What can hang from each mark
J738: J40
J652: J40
J540: J40 J448
J292: J448
J772: J40
J617: J40
J40: J292 J540 J617 J652 J772

Each row was made from one small tree. Brackets hold a mark, then the marks that hang from it, in the order of their numbers. Every link used is in the known rows. Write each row's tree.
Known rows
[J652 J40]: -15.5, 34.9, -32.6, 29.5, 3.7, 18.6, 3.1, -5.9, 11.7, -3.9, -2.5, -23.3, -3.3, 16.7, 3.2, 14.5, 5.5, 11.8
[J772 [J40 [J292 J448] J540 J617]]: -14.9, 4.5, -0.5, 1.4, -10.8, 4.3, -23.5, 9.4, -2.6, -16.3, -0.3, 5.1, -5.4, -7.8, 14.5, 26.8, 20.6, -8.0
[J540 [J40 J772]]: -2.3, 17.4, -39.6, 15.1, -11.2, 16.2, 24.0, -11.7, 5.8, -5.5, -8.5, -2.5, -4.2, -6.6, -2.5, 18.4, -4.8, 0.5
[J617 [J40 [J540 J448] J652 J772]]: -6.7, 7.2, -15.8, -3.8, -2.4, 19.1, -4.3, 29.9, 0.5, -7.2, -21.5, -3.4, -5.0, -38.7, -2.3, 30.9, 17.0, 10.8
[J617 [J40 J540 J652 J772]]: -5.1, 17.8, -18.2, 5.5, -6.4, 8.3, -1.5, 38.0, 1.5, -2.4, -22.3, -4.7, -18.2, -33.3, 4.8, 25.9, 9.9, 4.2
[J617 [J40 [J540 J448]]]: -3.9, 29.6, -15.4, -9.4, 4.4, 21.2, 1.8, 16.5, 10.6, -9.1, -15.5, -8.8, -3.3, 5.5, 0.8, 29.2, 14.2, 20.8
[J540 [J40 J292]]: -7.0, 27.3, -36.0, 13.3, -2.1, 11.3, 13.7, -16.4, 19.1, -6.4, -5.4, -0.1, 1.1, 5.1, 12.8, 20.3, 9.9, 18.1
[J40 [J292 J448] J617 J652 J772]: -15.9, -13.6, -17.2, 29.3, -22.2, -1.6, -30.4, 12.5, -16.2, -11.8, 0.4, 8.8, 8.7, -60.8, 9.1, 16.7, 15.5, -18.3
[J617 [J40 J292]]: -11.3, 27.1, -26.2, 11.0, -3.0, 2.1, -4.2, 22.1, 8.5, -12.5, 7.5, -9.3, 2.8, -2.0, 26.2, 23.8, 23.6, 19.9
[J738 [J40 J772]]: 5.2, 19.9, -30.8, 31.5, -16.7, 25.2, 9.6, -14.5, 5.9, -1.0, 12.7, -9.5, 9.6, -25.8, -14.8, 26.2, -6.5, 6.9
[J772 [J40 [J292 J448] J617 J652]]: -24.7, 6.3, -5.4, 22.9, -11.3, 1.9, -29.8, 19.3, -10.6, -22.0, -0.9, -0.4, 9.1, -35.0, 12.3, 25.6, 33.1, -8.3
[J40 J617 J652]: -7.1, 28.6, -13.9, 36.6, 0.9, 8.8, -10.7, 13.2, -5.6, -8.2, -21.2, -7.7, 1.4, -29.0, -13.9, 12.4, 1.2, -3.1
[J617 [J40 J292 J652 J772]]: -14.4, 5.1, -26.9, 16.4, -9.3, 0.3, -9.7, 34.8, -1.0, -10.9, 1.9, -4.3, 0.2, -45.6, 22.7, 25.8, 26.2, 9.5
[J540 [J40 J617] J448]: -2.4, 14.8, -22.7, 1.4, 1.4, 23.0, 14.4, -27.5, 3.0, -14.5, -12.1, -0.1, 17.9, -9.5, -14.7, 14.7, -1.6, 6.5
[J772 [J40 [J292 J448] J540]]: -18.0, 17.0, -10.0, 5.6, -10.3, 12.4, -18.2, 11.2, 8.2, -13.5, -3.6, 0.9, -8.4, 9.3, 17.8, 36.8, 29.5, 4.8
[J772 [J40 J617 J652]]: -14.7, 21.5, -6.6, 28.3, 0.9, 9.7, -11.2, 21.3, -9.7, -17.6, -12.4, -10.8, 0.8, -26.9, -7.7, 20.7, 16.4, -5.5
[J617 [J40 J540 J652]]: -6.9, 40.7, -14.4, 6.6, 1.8, 9.6, -2.9, 35.3, 10.4, -2.6, -29.4, -9.4, -16.8, -13.5, 4.3, 25.7, 14.1, 14.3
[J40 J540 J617 J772]: 6.7, 2.4, -13.3, 12.6, -8.8, 10.1, -2.2, 5.9, -7.2, -2.4, -11.7, 2.6, -17.0, -21.6, -10.7, 14.0, -17.5, -13.6
[J40 [J292 J448] J617 J772]: -10.2, -14.6, -21.5, 21.2, -24.5, -0.8, -21.8, 2.1, -14.3, -14.8, 15.2, 7.3, 9.1, -35.4, 13.1, 14.7, 7.9, -19.0
[J540 [J40 J617]]: -1.1, 27.7, -26.5, 12.6, -3.6, 9.5, 17.9, -16.8, 4.3, -7.8, -13.5, -2.2, 1.5, -3.3, -6.0, 7.7, -10.0, -1.9
[J540 [J40 J617 J652] J448]: -6.9, 14.9, -19.1, 7.7, 4.6, 22.0, 7.1, -17.0, 1.8, -11.9, -25.0, 0.5, 16.9, -32.9, -18.8, 16.2, 4.8, 6.8

Which tree is each row?
-4.7, -6.6, -18.9, -14.1, -4.9, 13.8, -6.3, 17.5, 5.7, -10.0, 3.3, 2.5, -1.0, -23.6, 17.6, 32.8, 19.7, 16.6 : [J617 [J40 J292 [J540 J448] J772]]
-6.0, -10.2, -16.2, 10.2, 0.1, 23.0, -17.3, 7.2, 6.4, -3.6, -16.5, 8.8, -3.5, -42.8, -1.7, 35.0, 19.0, 16.5 : [J40 J292 [J540 J448] J652 J772]
-9.0, -11.2, -29.2, 5.2, -24.0, 0.2, 0.0, -16.5, -4.8, -11.4, 5.8, 12.4, 7.8, -31.5, 14.1, 12.1, 2.9, -15.9 : [J540 [J40 [J292 J448] J617 J772]]
-8.8, 14.2, -31.9, 1.9, 3.5, 25.1, 10.3, -28.0, 17.6, -12.6, -3.4, 2.4, 17.3, -0.4, 4.1, 27.0, 17.2, 26.0 : [J540 [J40 J292] J448]
-15.1, 12.2, -21.5, 13.9, -12.2, 1.0, -8.2, -8.5, 2.9, -10.3, -14.7, 9.8, 9.9, -34.5, 9.7, 13.5, 13.1, -4.3 : [J540 [J40 [J292 J448] J617 J652]]
-12.3, -13.7, -26.7, 21.4, -6.9, 3.3, -9.9, -7.9, -4.4, -5.5, 18.6, -8.6, 2.4, -29.4, 17.2, 7.9, 2.6, -5.3 : [J652 [J40 J292 J617 J772]]
-10.3, 27.1, -28.4, 11.7, 5.4, 30.2, 12.4, -15.1, 12.6, -10.4, -27.9, -2.8, 13.6, -15.6, -16.4, 26.4, 14.7, 20.0 : [J540 [J40 J652] J448]
-9.3, 0.5, -25.4, 4.6, 1.6, 30.1, 1.0, -11.5, 8.2, -0.7, -7.6, -11.4, -6.6, -4.6, -4.8, 23.0, 1.9, 9.0 : [J652 [J40 [J540 J448] J772]]
3.3, 16.1, -5.4, 3.3, 6.5, 24.1, -6.6, -7.4, 1.4, -8.0, -19.7, 0.0, -0.7, -4.2, -19.4, 19.9, -5.6, 5.5 : [J40 [J540 J448] J617]
-4.8, 3.0, -18.4, 35.6, -8.1, 7.4, -9.3, 16.4, -14.7, -7.6, -12.9, -3.3, -0.8, -52.4, -13.4, 11.7, -3.1, -14.4 : [J40 J617 J652 J772]
-22.7, 17.6, -6.5, 12.4, -7.6, 11.8, -25.6, 22.1, 6.9, -11.5, -17.5, 1.7, -9.0, -14.0, 13.7, 39.0, 36.2, 5.2 : [J772 [J40 [J292 J448] J540 J652]]
-9.5, 27.7, -15.0, 3.6, 2.2, 3.3, -12.1, 33.9, 13.7, -2.5, -18.5, -2.3, -13.1, -21.7, 20.2, 28.3, 23.9, 21.6 : [J617 [J40 J292 J540 J652]]
-4.9, -8.5, -22.9, 6.7, -4.5, 21.1, 8.8, -14.1, -7.1, -11.9, -17.4, 5.0, 15.0, -53.2, -18.6, 16.7, 0.9, -4.2 : [J540 [J40 J617 J652 J772] J448]
8.3, 30.0, -5.3, 22.1, -3.7, 19.9, -4.9, -7.1, 9.4, 5.5, -18.5, -2.2, -1.2, -41.6, -23.8, 21.1, -12.1, 6.2 : [J738 [J40 J540 J617 J652]]
2.2, 2.3, -9.2, 19.9, -5.6, 9.7, -9.2, 17.4, -8.6, 0.1, -27.6, 3.9, -17.9, -47.4, -15.2, 15.3, -9.9, -12.9 : [J40 J540 J617 J652 J772]
-14.7, 9.4, -22.8, 23.1, 2.3, 5.0, -11.1, -10.2, 4.8, -5.1, 11.3, -12.8, 4.4, -9.4, 16.6, 7.6, 5.9, 5.2 : [J652 [J40 J292 J617]]
-6.4, -15.0, -18.1, 7.4, -3.7, 5.5, -10.0, -6.6, 1.6, 1.7, 5.2, -2.6, -13.0, -25.6, 15.4, 10.5, -4.2, -3.3 : [J652 [J40 J292 J540 J617 J772]]
4.3, -13.2, -13.5, 9.0, -8.2, 3.2, -12.1, 3.2, -3.0, -3.0, -0.2, 9.8, -13.2, -31.3, 7.0, 16.9, -6.4, -5.0 : [J40 J292 J540 J617 J772]
-0.3, 28.0, -5.0, 21.2, 4.0, 11.3, -11.4, 13.5, 0.7, 0.5, -35.5, -0.8, -15.7, -25.6, -15.9, 15.0, -5.6, -1.0 : [J40 J540 J617 J652]
5.4, -10.3, -9.5, 2.1, -3.9, 21.9, -5.0, -4.3, -8.3, -7.3, -10.5, 5.0, -2.7, -27.3, -18.3, 19.5, -10.5, -5.2 : [J40 [J540 J448] J617 J772]
-4.3, -16.1, -11.9, 6.2, -21.6, 1.1, -23.2, 3.1, -7.6, -5.6, 1.0, 14.9, -7.8, -30.6, 11.5, 18.1, 0.8, -17.7 : [J40 [J292 J448] J540 J617 J772]
-11.8, -12.5, -25.0, 1.3, 1.5, 24.7, -7.4, -13.5, 11.6, -1.5, 3.7, -4.4, -3.5, -12.5, 11.5, 25.7, 11.8, 15.5 : [J652 [J40 J292 [J540 J448] J772]]
-7.3, 17.3, -36.1, 21.9, -8.6, 15.4, 17.6, -1.7, 4.7, -4.0, -22.3, -0.9, -4.3, -30.1, -6.4, 20.2, 2.7, 1.3 : [J540 [J40 J652 J772]]
-5.2, -11.9, -15.1, 1.2, 0.4, 22.1, -3.7, -12.9, -2.6, -2.4, -4.7, -7.1, -3.5, -22.3, -7.3, 13.3, -7.6, -4.1 : [J652 [J40 [J540 J448] J617 J772]]
-5.2, 27.0, -17.5, -3.0, -0.2, 4.3, -5.5, 23.6, 15.6, -5.0, -5.3, -3.4, -12.4, 1.8, 23.9, 27.1, 17.7, 21.4 : [J617 [J40 J292 J540]]
0.5, -9.8, -5.8, 9.8, -1.1, 21.2, -13.0, 7.9, -9.3, -4.9, -25.4, 5.7, -3.1, -53.3, -23.1, 21.5, -2.7, -5.5 : [J40 [J540 J448] J617 J652 J772]
